Each row comes from the steps of one path. Every step used is in the known rows, and no mark comes twice. Write the path behind each row, first mark first.
Known rows
Y/P/T: [-10.3  -7.0 -10.2  -7.0 -16.2  -5.6 -13.7  17.3  -8.4   3.3   2.8 -15.3
 -12.6   9.8  10.9  15.8   2.2  -8.5  -2.0 -23.2  -0.9  13.7   8.7  -9.1
  -2.1]
Z/P/H: [-14.8   8.4  -9.5  -5.2   1.0   8.2  -1.6  22.4 -19.0   5.4  14.3   4.0
  33.2 -20.1   4.2   2.2  22.2 -11.7   3.7  -8.8  11.2  -0.1  -7.4 -12.1
   9.0]
Q/Z/S/Y: [-13.0  -4.6  13.2  11.9 -16.9  -2.2  13.5   6.7  -6.4  -0.4  -3.0 -17.4
 -14.3  -3.3  -7.8  -8.4 -10.8 -19.9  -6.4  -8.1   2.8 -42.8  18.4  -6.2
  24.1]
V/P/Z/Q/Y/N: [ 45.5  -7.7  13.3 -43.0 -22.4  14.7 -14.5  -3.8  -9.4   1.2  30.2  -1.9
 -13.6 -12.8 -15.1  36.9   7.6 -16.4  -5.5   0.0 -18.8  -5.7  -5.3 -32.7
   3.5]
Z/Q/Y: [  8.4 -10.4   5.6 -28.1  -8.7  -2.2  -2.9  10.9   6.4   4.1  11.4   5.2
   6.3   2.9 -11.4   8.9  -8.2 -19.9  -4.9  -0.3  -3.1  -2.5  -9.1 -12.1
   1.9]
V/P/T: [  7.1  -1.1  -6.5 -11.9  -1.1  -1.4 -18.4  11.7  -9.7  20.2   5.5  -6.1
 -13.1 -11.5   0.9   8.5  10.2  -2.3   2.8 -10.1 -12.9  15.4   2.7  -4.3
  16.6]
Z/S/Y/P: [ -4.1  -7.0   2.1   7.1 -22.8  13.0  -6.3  12.5  -7.8  -7.6  -4.6  -8.9
 -11.7  -1.6   3.7   9.7 -11.8 -36.6  -6.0 -24.8   2.0 -23.5  13.0 -10.8
  16.8]
Q/Y/N: [ 19.8 -16.1  19.0  -5.4 -11.3  13.8 -12.0   0.4   0.8  -0.4   4.8   9.1
   5.6 -12.6  -5.0  22.1  16.6 -10.4  -0.8  -5.4  -8.1 -21.5 -11.7  -1.3
  -3.1]
N/Z/P/T: [ -6.3  -7.8 -21.2   2.4  -3.9 -15.9  -3.7  39.0 -51.1  28.3   8.8 -21.2
  -5.3 -21.0   8.0  -6.0  13.5  -7.5  14.8  -6.2  -3.3   6.1   3.4 -15.6
   7.6]
S/Y/P: [  0.1 -15.9 -13.6  -2.9 -26.7  13.0  -3.0   2.3   0.3 -10.0  -3.0 -16.5
 -21.2   6.1  13.3  19.2  -9.4 -16.7 -10.5 -23.2   0.0  -6.3  15.6  -0.6
   7.6]
Z/Q/Y/N: [ 17.8 -11.3  16.6 -25.3 -13.9  13.4 -13.5   7.0  -4.8  -8.0  12.8   5.5
  -1.0   0.2 -11.8  21.9  -5.7 -19.5  -1.0  -3.3 -15.6 -17.3 -13.5 -14.4
 -16.3]
S/Y/N: [ 13.0 -20.3  11.0  -2.8 -12.2  26.2 -12.6   1.8 -20.7 -13.0   1.5 -14.2
 -24.6  -1.6   5.9  24.5  -2.2  -4.8  -1.6 -12.6 -15.1 -14.7   2.1   0.4
  -5.0]
Y/P: [ -3.3   0.9 -10.2  -2.4 -18.1   1.9   0.7  -3.9   6.5 -13.6   0.9  -4.7
  -1.2   4.3   7.8  10.2  -4.6 -12.6  -5.9 -11.2   1.5  -1.6   5.5  -3.8
  -3.3]
Q/Z/S: [-16.2   8.6  15.7  17.7  -6.8 -12.1  15.8   0.3   4.4   1.3  -1.2  -3.1
   3.7  -4.9 -14.6 -19.5   0.4 -15.6  -0.4   2.1   2.4 -35.8  10.2  -8.6
  13.0]
S/Y/N/Z/P/H: [  1.2 -11.4 -10.4   1.9 -16.2  22.2  -1.3  27.6 -54.3   2.5   8.1 -11.3
   1.8 -25.4  18.5  18.8  13.0 -19.6  14.6 -12.8  -5.4 -14.1  -5.1 -15.3
   6.6]
Y/N/Z: [ 18.1  -4.5   0.4  12.8  -8.8   2.5   2.2   1.0 -25.2  -7.1  -1.6  -3.6
 -13.7  -9.2  10.2   5.6  -2.7  -5.7  17.1   8.8 -14.6 -10.8  -4.4  -8.8
 -12.6]
Q/Y/P: [  5.7 -13.2  -5.8  -7.7 -23.9   0.5  -3.7  -2.1  20.0   3.0   3.8   6.8
   7.1  -4.2   1.3  15.8  10.5 -22.9  -8.4 -15.5   4.5  -8.8   1.1  -3.8
   7.4]
J/P: [ -1.5   0.9   3.4 -10.1  -8.6   1.2   0.3  -3.1 -15.7   4.7   4.5   5.5
  -3.3 -25.0 -14.0   2.4   7.7  -3.5  -3.0  -2.6  -3.3  -7.1   0.1 -14.7
   5.4]
N/Z/S/Y/P/A: [ -4.9   3.9 -15.2  12.9 -17.9  -2.1  -9.3  14.1 -19.9   9.1 -21.9 -11.8
 -23.0   8.0  16.2  14.2 -10.6 -42.4  -0.5  -5.7 -11.7 -13.0   7.3 -27.9
   7.6]
Z/S: [ -1.9   8.9  15.7  10.7   1.5  -0.4  -0.8   9.5  -5.9   2.8  -3.5   6.3
   9.5  -1.9  -7.5  -7.6   0.5 -17.8   5.5  -1.2   5.7 -19.5  -0.9 -10.8
   8.9]
S/Y: [  0.2 -16.3  -3.6  -2.8  -8.1  11.1  -0.8   4.9  -8.8  -0.9  -3.7 -11.8
 -18.7  -0.2   5.2   9.5  -7.1  -3.3  -7.6 -10.6  -3.1  -4.3   7.2   3.1
  11.9]
N/Z/P: [ -0.4  -2.4 -22.9   8.4  -2.7 -10.2  10.2  17.6 -36.8  11.9   5.1  -7.3
   6.6 -22.8   5.6  -9.3   7.5  -9.1  11.3   5.4   1.6  -9.3  -0.4 -12.8
   4.8]
N/Z/Q: [  6.4   5.4 -15.3  -9.4  -6.3 -13.4  10.8  12.1 -21.1  -2.4   4.3  -7.5
 -14.2   5.1   2.9  -5.8 -29.8 -14.3  10.5  13.9 -10.9   7.3  -1.8 -17.1
  -6.2]
Y/N/Z/P/A: [  4.0   4.4  -5.3   4.7   8.8   2.2 -17.1  11.4 -43.9   7.5  -1.8  -9.6
  -5.5 -19.0  10.2  12.7  24.7 -13.1   7.1  12.1 -22.3 -14.6 -11.7 -27.2
 -22.4]
N/Z/S/Y: [  5.8  -7.5  -2.3  18.7 -13.8   0.2   5.7  19.7 -27.6  11.3 -12.0  -8.9
 -18.1  -5.0   3.4  -3.9 -14.8 -27.3   8.4  -0.7  -0.1 -19.0   8.1 -14.4
  25.1]
V/P/J: [ 13.9  17.6  11.7  -8.3 -10.6   8.6 -18.3 -14.8  -0.7   0.8   5.4   3.7
  -2.7 -11.6 -14.1   5.5   1.1  -5.2 -15.6  10.3 -11.3  10.5   0.6  -7.0
  -7.3]

Which path is each row?
[ 16.1   4.5  13.4  22.8  -7.7   0.1   1.7   8.9 -32.6  -0.9  -5.5   1.9
  -4.4  -8.9   2.3  -0.7  -1.4 -23.2  19.2   8.9  -9.0 -31.4  -3.5 -20.5
  -2.4]	Y/N/Z/S
[ 10.2   4.8  -4.3 -21.9 -42.2 -10.4  -5.3   6.3  -9.6  -0.5   3.6  -2.9
  -3.8   3.6  -8.5  14.5 -23.1 -33.8 -10.2   6.0  -3.3   2.6   0.4 -27.1
 -22.0]	N/Z/Q/Y/P/J
[-10.1  -7.2 -14.0  -8.3 -11.3   8.8 -19.7  -0.3   1.7  -1.0 -13.4 -15.0
 -24.2  14.1  14.0  28.0   0.0 -21.2 -15.6 -17.3 -12.9   3.8   6.2  -9.2
  -3.9]	S/Y/P/A
[ -7.7  11.2  11.2  -2.6  -7.0   3.0 -15.9   9.5 -25.9   4.2  11.6  -7.7
  14.4 -20.7 -16.1   1.7  14.1  -4.1 -18.8   3.1   2.4  -3.3   2.3 -13.9
 -21.8]	Z/P/J
[  8.9  -6.7 -18.2 -19.7 -33.4 -13.3   7.8  11.1  -3.3   1.8   4.4   0.3
  -6.4   3.3   3.8   9.3 -19.3 -36.4   1.4  -2.2  -1.6  -3.0  -2.9 -20.4
   2.1]	N/Z/Q/Y/P
[-19.0  11.3   9.6   2.6 -13.6  -6.3   5.0   0.6 -18.0   1.1  13.5 -17.6
  10.3 -22.8 -19.7 -10.8  10.3   1.8 -22.4   3.8   0.3 -21.0  11.9  -8.3
 -13.8]	Q/Z/P/J
[ -9.4   3.4 -14.2  13.9 -30.3   8.7   7.8  18.5 -18.2   2.0  -8.4  -4.8
  -0.3  -1.0  19.2   7.5 -10.1 -44.1  12.5 -16.7   9.8 -12.0   5.9 -21.2
  27.3]	N/Z/S/Y/P/H
[ 10.8 -11.4  26.3  10.4 -13.1  23.4 -15.8  13.3 -24.9  -7.0  -1.8  -8.3
 -14.1  -5.5  -2.9  15.8  -5.5 -24.1   1.6 -12.9 -10.5 -36.5   2.8 -11.3
   3.3]	Z/S/Y/N
[ 16.2 -15.7  -1.2   4.7 -16.2   3.1  -1.3  17.1 -33.8  15.2  10.7   4.9
  10.1 -35.2  -1.2  12.4  27.5 -18.6   7.6  -1.3  -9.6 -31.1 -12.6 -15.0
   1.9]	Q/Y/N/Z/P
[ 12.1   4.2  -2.0 -31.7  -6.5  -7.7   2.1   6.8 -15.2  -2.6  23.4 -15.9
 -16.4  12.1  -7.5  12.9 -14.7   2.8  -4.2   7.1  -4.0  16.8   4.6 -28.6
  -8.1]	P/Z/Q
[ 26.7 -15.2   4.8   5.3 -19.6  -0.4   0.9   4.6 -14.7   9.0   0.4   8.8
  -4.0 -15.5   2.4  12.7  13.2 -14.9  10.1   4.5  -9.6 -20.2  -9.1 -10.5
  -0.7]	Q/Y/N/Z
[-12.7  11.9   0.1 -12.2  -9.5   7.2   0.8   4.4 -13.9   5.9   7.2  14.1
  16.1 -24.3  -6.4   4.7  13.5 -11.4   6.4  -7.0   7.1   4.5  -3.3 -18.3
   9.6]	J/P/H
[ 15.8 -15.8  -4.9 -12.8 -22.0  13.6  -1.0  13.1 -41.2 -13.2   2.2 -23.0
 -39.4   2.7   8.9  17.0 -30.9 -19.8   8.9   1.4 -22.4  -9.4  -1.2 -19.3
 -11.2]	S/Y/N/Z/Q
[ 25.0  -3.7   9.4  -9.8 -16.7  10.4  -6.1   2.5 -16.4  13.2   9.5 -12.5
 -21.4 -13.8  -7.8  18.6   4.5 -18.5 -10.8  -8.6  -1.6  -8.3  14.9 -28.2
  37.5]	V/P/Z/S/Y
[ 23.1 -13.2  27.1  -1.5 -17.7  19.8 -13.7  10.3 -34.5  -3.2   9.6 -15.4
 -25.9  -3.8  -4.8  28.6   5.8 -13.0  -3.1  -8.4  -5.7 -23.0   8.3 -24.5
   4.0]	P/Z/S/Y/N
[-17.7  -7.7   1.1  13.0 -32.5   0.9  14.9   1.6  -0.1 -10.9   0.2 -21.7
 -18.1   0.2  -0.7  -1.1 -13.8 -31.0 -11.5 -24.4   3.9 -40.0  24.1  -9.3
  24.4]	Q/Z/S/Y/P
[ 19.1 -21.8  -1.5   8.7 -19.0  13.5  -2.0   5.0 -34.6  -2.5  -6.2 -14.8
 -30.1  -8.9  14.3  16.2 -11.1  -9.7  10.7  -1.9 -14.8 -13.7   2.9  -5.0
  -1.2]	S/Y/N/Z
[ 20.7 -10.0   3.4 -38.1 -16.3 -10.5  -0.3   7.5  -4.3  10.3  23.8  -6.9
  -4.8   6.5 -16.1  18.5  -0.2 -10.4  -9.5   3.4  -0.4   8.5  -2.0 -27.4
   2.7]	P/Z/Q/Y
[  1.6  -7.1 -11.8  15.5 -29.8   0.4   6.3  15.1 -20.6  -2.1 -12.4 -11.7
 -19.1  -1.4  11.3   3.3 -19.2 -41.5   7.3 -12.1   1.0 -22.2  14.1 -18.0
  22.1]	N/Z/S/Y/P
[  9.3   8.4   4.7   0.2 -22.9  -4.1   1.4   2.7  -8.7  -3.4  11.3  -6.8
  -2.8   3.3  -3.5  13.4   3.3 -20.4  -3.8 -12.0   8.1 -10.1  14.0 -29.8
   8.6]	Y/P/Z/S
[  4.6  15.6  -9.3  -8.7  -2.6  14.5  -3.9  -1.6   8.7   3.7   7.7  15.9
  17.4 -12.8   7.4   6.1  10.1 -12.5   5.1  -7.3   1.6  11.7  -6.6  -6.4
  24.3]	V/P/H
[ 16.1   2.0  -1.4  -7.9 -10.9   0.4   1.3   8.5 -32.2 -14.8   4.5  -8.2
 -20.7   0.4   6.1   6.3 -24.2 -12.6  16.3  11.0 -20.9  -6.0  -6.3 -19.5
 -21.4]	Y/N/Z/Q
[  1.6   3.6   0.8  15.2 -36.5   0.1  -6.9   9.1 -27.9  -2.2 -11.8 -14.7
 -19.1   0.3  -0.9   7.0 -18.6 -37.5 -11.9  -2.4   0.8 -14.2  13.1 -23.5
  -3.1]	N/Z/S/Y/P/J
[  4.4 -13.9  -9.8   3.2  -0.7  12.5 -20.2  20.1 -53.0   7.4  -2.7 -19.8
 -22.4 -17.3  14.5  23.2  13.7 -16.9   2.9  -0.2 -24.3 -16.0  -5.6 -22.1
 -10.3]	S/Y/N/Z/P/A
[  5.7 -28.7  -9.7  -0.3 -16.3  10.4 -14.3  41.3 -70.8  15.8   6.7 -33.2
 -27.3 -24.9  13.1  21.2  11.2 -12.3  13.0 -15.7 -17.7 -10.4   6.5 -18.2
   0.7]	S/Y/N/Z/P/T
[  9.9  -7.5   7.7   4.1 -25.1  16.7 -16.8  16.0 -60.2  -3.1   3.7 -23.5
 -20.5 -25.0  -1.7  19.5   4.2 -13.6  -8.7   3.2 -15.3 -16.8   4.6 -15.4
 -22.1]	S/Y/N/Z/P/J
[ 12.3  -7.9  -0.5  -0.9  -1.4   1.9 -17.1  16.1 -32.8  22.8   3.2   3.8
   7.8 -23.8   1.3  19.9  37.5 -21.7   3.0   8.1 -20.4 -19.7 -18.6 -26.6
  -8.2]	Q/Y/N/Z/P/A
[  3.6   8.9   1.4  21.3  -4.5 -15.3   8.7  13.0 -17.1  10.1  -7.8   6.4
   1.3  -5.4  -2.6 -16.6  -9.1 -20.9  14.3  10.5  -0.3 -17.1  -0.9 -15.5
  13.7]	N/Z/S
[  5.1  -6.3  -5.8 -30.0 -28.2   0.0  -5.8   9.2  12.9  -6.3  10.2   1.6
   3.7   5.2  -4.2  16.2 -14.1 -32.1  -7.9 -10.3  -1.3  -6.1  -2.6 -17.4
  -0.6]	Z/Q/Y/P
[ 10.1 -20.1 -14.4 -15.2 -33.5   6.8  -0.6   0.7 -12.2  -5.1  10.0 -27.0
 -33.2   8.2   9.5  32.6  -1.5  -4.4 -13.9 -17.7   0.1   5.8  18.8 -16.9
   8.9]	S/Y/P/Z
[  2.2 -13.9 -20.7 -25.1 -33.2 -18.6  -5.1  28.2 -20.0  17.8   5.7 -10.5
 -18.0   5.4   7.1  14.6 -16.0 -32.7   9.0 -12.5  -6.5  11.6   4.9 -26.2
   0.8]	N/Z/Q/Y/P/T
[  8.2  13.3  -6.8  -9.0  13.7   3.9 -23.0  -8.3   7.6  11.3  -5.1   7.4
  -8.4  -4.1   0.7  13.8  14.4 -10.9  -7.1   8.9 -17.3   9.6  -6.3 -14.6
   4.4]	V/P/A
